Each row was made from one walk, in order. Every step used is in the known rows, and no mark comes twice. Write each row's walk.
Known rows:
meda -> difa: [  2   7  -5   6  14  -2 -10  -1  -3 -18  -4   8 -16   6   1 -13  16  -6
  -6   5  -1 -18  10   3 -17   7   4   6 -15]
zunu -> doson: [-10  14   1  16  10  15 -13  -3  10 -28   1   1  -7  13  -2  -7  15  -6
  -1  -1   3  -7  -6   0 -13   7   8   6  -6]
zunu -> doson -> difa -> fadip: [-12  12  -7  15   0   7 -10  -1   4 -26   1   1  -3  11 -13   3  19   2
   7 -13   6   4   1  -1   0  -1  13  -1   1]
kizamag -> kopaf: [ -5   5   1  11  15  -3 -16 -13  -8 -18   1 -11  -5   9  -5  -8   0 -16
   2  -5   8 -18 -15   6  -6   7   1   8 -10]
difa -> meda -> kizamag -> kopaf -> zunu: [  9  14 -10   0   4   4 -15 -16  -7 -23   3 -18 -19   6 -18  -7   1 -13
  -3 -14  -6  -2  -7  -3   1   5   6  19  -1]
meda -> difa -> fadip: [-12   6 -13   1  11   0 -21   5  -2 -19  -6   7 -15   7  -9 -12  18   0
  -2   0  -1  -6   9   2  -1   4   6  -1  -8]
pipo -> bapa -> sefe: [ -4  25 -14  15  25 -10   9  -3  -2 -26  -6   8 -13   9   8  -7  14  -9
  10   9   9 -18  -6  -6 -10   9  13  -5  -8]
sefe -> bapa -> fanu -> zunu -> doson: [-19   4  -8   5  19  13   4  19   0 -33   9   9  10  21  10   0  13 -24
  -3  12   9 -16   3  -9  -5   7  36   9   1]
pipo -> bapa -> fanu: [ -8  16  -9  24  27  -7   6  -4  -5 -28   5  -3  -8  18   9  -5  16 -11
  -7  10  12 -23   2 -14 -17  13  16  -1  -7]
sefe -> bapa -> fanu -> zunu -> doson -> difa: [ -6   3  -9  10  12   4  18  15  -6 -30  11   9  13  18   8  10  15 -23
   2   5  11 -19  10  -9  -9   2  38   8   1]
fanu -> zunu -> doson -> difa -> kede: [ -4   3  -6   5 -10  11   2   4  -8 -22   6   2   2   3 -13  16  16  -3
  -6   1  13 -11  11  -2 -11  -5  32   6  -1]
kede -> difa -> doson -> zunu -> fanu: [-19   9  -4  18  -2  -5  11  -5 -25   3   4  -1  -4  18  -5   1  40  -8
  -7   2   9  -7   0 -12 -20   8  -8  -6  19]
kede -> difa -> doson -> zunu -> fanu -> bapa -> pipo: [-20   7 -17   5   8 -11  10   2 -13  10   4  -1   3  23   0   2  37 -17
  -3   4   6 -29   6 -14 -22   6   9  -6  34]
kopaf -> zunu -> fanu -> bapa -> pipo: [ -2  20   2 -14  17   3  -2  13  11  -8  -5   0  -2  15  -5   1  21 -16
  -1  -4   1 -24   1 -11  -7   2  25  15  19]
difa -> fadip: [-21   8  -7   5  11  -2 -22   1  -1 -15  -3  -6  -7  11 -15  -6   9  -1
   3  -8   7  -1  -2   2   6   5   9  -2   2]
meda -> kizamag: [ -7  14 -12   6   6  -4 -10  -9  -5 -23  -4   1 -12  14  -7 -10   0  -6
  -5  -2  -3  -6   2   0 -17  11  13   6  -4]
zunu -> fanu -> bapa -> pipo: [-10   8  -5  -6  19   0 -10  10   4  -9  -4  -2   3  19  -1   0  20 -19
  -4   0   1 -34  -2  -4 -11   6  23   5  16]
meda -> difa -> doson -> zunu -> fanu -> bapa -> pipo: [-12  11 -18  -8  13  -6   1  13 -10   8  -1   8   1  13  -6  -3  34 -17
  -6   6   0 -29  11  -8 -23   4   7   5  20]
kizamag -> kopaf -> zunu: [  3  16   8   3  13   1  -8 -10  -1 -16   0  -9 -10   4 -10  -6   2 -13
   4  -8   8  -7 -11  -2  -2   3   3  18  -7]
kizamag -> kopaf -> zunu -> fanu -> bapa -> sefe: [  6  28   3  -9  15   8   5   9   5 -20 -11  -2  -4   9  -3  -4  21 -32
   8   3  -4 -24 -20  -9   3  -3  13   7   2]
bapa -> fanu -> zunu -> doson: [-17   5 -10  18  13  17  -6   9   7 -33  11   8   5  21   6  -7  15 -16
 -11  13   8  -8   2 -13 -11   3  30   3   0]
sefe -> bapa: [ -7   8   1  -2  21  -7   0   6  -9 -14  -3  -3  -4  11  -2   1   5 -15
   8  -3   8 -22   1   7  -5  12  14  12  -3]
pipo -> bapa -> fanu -> zunu -> doson -> difa: [ -7  13 -12  24   9   3  18   3  -4 -37  12  14   5  19  14   7  23 -12
  -9  15  16 -13   3 -19 -20   3  35   0  -1]
pipo -> bapa: [ -9  19  -1  12  18  -8   0  -7  -6 -21  -2   1 -13  12   4  -2  13  -4
  -2   7  13 -17  -7  -3 -16  14  10   3  -5]
sefe -> bapa -> fanu -> zunu -> doson -> difa -> kede: [ -5  -2 -13   4   6   9  18  18 -14 -28  11  -1  12   9  -3  21  16 -17
  -1   3  14 -27  21  -9  -6  -2  45  10  -2]
fanu -> bapa -> sefe: [  1  20 -12   2  24  -5   2   7  10 -17  -9   1  -7  13   2 -10  13 -24
  10   8  -2 -29  -3   1  -7   2  18  -6  -2]
pipo -> bapa -> fanu -> zunu -> doson -> difa -> fadip: [-22  13 -20  19   5   4   5   8  -3 -37  10  12   6  19   4   7  24  -5
  -5  11  16  -2   1 -19  -5   0  37  -7   6]
kede -> difa -> doson: [-12   5 -16  25  10  -5  -6 -14 -14   0   4  -7  -6  14   6  -6  17 -10
  -4   0   5  -9   2  -2 -16   6  -9  -8   9]
pipo -> bapa -> fanu -> zunu: [-16  10 -13  14  21  -5   6   4  -9 -26   8   8  -1  20  12  -3  13 -14
 -12  20  16 -18   0 -16 -15   9  32  -1   0]

Write each row's walk:
[ -8  14   9  -6  11   5  -6  11   0 -13  -8  -4  -3  20  -4   1  27 -21
  -9   6  -2 -27 -10  -2 -12   7  13   2   7] | zunu -> fanu -> bapa
[ -5   6  -3  11  -2   6   2   2  -2 -23   5  13   4  11  -1   6  14  -8
  -3   3  10  -3   0  -1 -15  -2  26   5   1] | fanu -> zunu -> doson -> difa
[  4  13   1  21   3   5   2  -6   2 -25   2   2  -3  10  -4   3  17  -4
   3  -9   6  -8   2   1 -16   2  10   5  -6] | zunu -> doson -> difa
[-12   0 -11  13  18   0  -3   7  -4 -20   9   2   5  18   2  -7   7 -18
 -12  11  11 -14   6 -10 -10   4  28   2   1] | bapa -> fanu -> zunu
[  5  18 -10   6  -1  22 -18 -15   4 -36   5 -13 -16   9 -15  -7   9 -10
  -4 -12  -9   5 -12  -6  -1   4   7  21  -2] | difa -> meda -> kizamag -> kopaf -> zunu -> doson
[ 22  12 -11   5  -2  -5   1 -20 -14 -19   5 -17 -13   3 -19   2   3 -11
   1 -21  -3  -4   0  -2  -3  -1   9  18  -1] | doson -> difa -> meda -> kizamag -> kopaf -> zunu
[-12  13  -5   5   3   0   1   6 -21   1  -1   7  -6   8 -11  -4  36  -8
  -9   4   3  -7   5  -6 -23   7 -10   5   6] | meda -> difa -> doson -> zunu -> fanu
[  1  -4 -11  20  11  -4  -6 -13  -9 -16   7 -15 -17  16   0  -5  26  -7
  -7  -3   1 -19   7  -2  -6  10   3  -3   5] | kede -> difa -> meda
[  1   1 -23  16   1  -4  -7 -17 -12 -24   3  -9 -21  19  -2  -9  19  -5
 -10  -2  -9 -13  10  -5 -11  11   9  -2   6] | kede -> difa -> meda -> kizamag
[-13  -1  -9  -1  24  -4   6  17 -11 -19   7   3   8  19   6   0   4 -26
  -3  10  12 -23   7  -7  -4   8  35   7   2] | sefe -> bapa -> fanu -> zunu
[  4  13 -14  15  -6  18  -8 -22   0 -38   7  -9 -22  15  -3  -9  20  -9
  -6  -6 -11   0  -6 -12  -5   5   6  12   3] | kede -> difa -> meda -> kizamag -> kopaf -> zunu -> doson
[-15   8 -11  23   4 -14  11 -13 -19   4   7  -2  -8  14  -5  -5  25  -5
   1   1  11  -8   7  -8 -21   8  -7  -7  13] | kede -> difa -> doson -> zunu
[-13  12   0  -9  13 -10   7  10  -1  -6  -1   2   0  20 -12   2  27 -15
   0   1   7 -33   4  -9 -16   7  25   8  21] | doson -> zunu -> fanu -> bapa -> pipo
[ -9   2 -11  -5  30 -12  -4   6  -4 -10   1  -1   2  12   2   0  -2 -13
  13 -10  12 -29   8   4  -4  11  24  15   6] | sefe -> bapa -> pipo
[ -3  -1 -13  18  -1  12   8   7  -7 -28  12  -2   7   9  -7  13  19 -10
 -10   3  13 -18  19 -13 -11  -5  38   4  -3] | bapa -> fanu -> zunu -> doson -> difa -> kede
[ 17  21 -12  10  -8  12   3 -10   4 -31   5  -5 -16   7 -16   3  19   0
  -2 -17  -8   6   9  -9  -8  -1  15  16   4] | kopaf -> zunu -> doson -> difa -> meda -> kizamag
[ 10  24  -3  10  -8   9   4 -16   0 -34   1   2  -8   6  -9   0   4  -9
   4 -13  -3   4  -6  -7 -14  -1  13  19  -7] | meda -> kizamag -> kopaf -> zunu -> doson -> difa
[ -3   4 -10  23   6   7   8   5   1 -30  12   8  10  17   4   2  17 -15
  -7   6  10  -9   9 -13 -14  -2  32   2   0] | bapa -> fanu -> zunu -> doson -> difa
[  8  10 -17  18  -5   9  -5 -12  -3 -34   5  -7 -11  13 -12   2  18  -3
  -5 -14  -7  -3   7  -2 -13   4  14   7   1] | zunu -> doson -> difa -> meda -> kizamag
[-13  13  13   4   3  -4   7   4 -13 -12   0   1  -6  15 -17   1  30  -6
  -3   0  10 -11  -2  -6 -14  10   9   7   6] | doson -> zunu -> fanu
[  3  -4 -17  24   7  11   2   3  -2 -30  19  -6   6  17  -2   5  24 -15
 -12  -1   7 -11  10 -11  -6  -2  28   2   6] | bapa -> fanu -> zunu -> doson -> difa -> meda
[ -4   9 -17  12  14   0 -15  -3 -11  -2  -1   2 -10   3   0 -11  14 -10
  -8   1  -1  -9   6   3 -18   5 -12   2  -5] | meda -> difa -> doson
[ 12  19   8  14   0  10   4 -12   3 -26   4  -3  -5   3  -8   3  11 -10
   8 -14   7  -3 -10  -4  -8  -4   7  18  -8] | kizamag -> kopaf -> zunu -> doson -> difa
[  8   5 -17  19  -4  10 -11 -20  -9 -35   7 -15  -8  11 -10   1  10 -12
  -2 -16  -5  -7  -8   2  -9   3   7  10  -4] | zunu -> doson -> difa -> meda -> kizamag -> kopaf
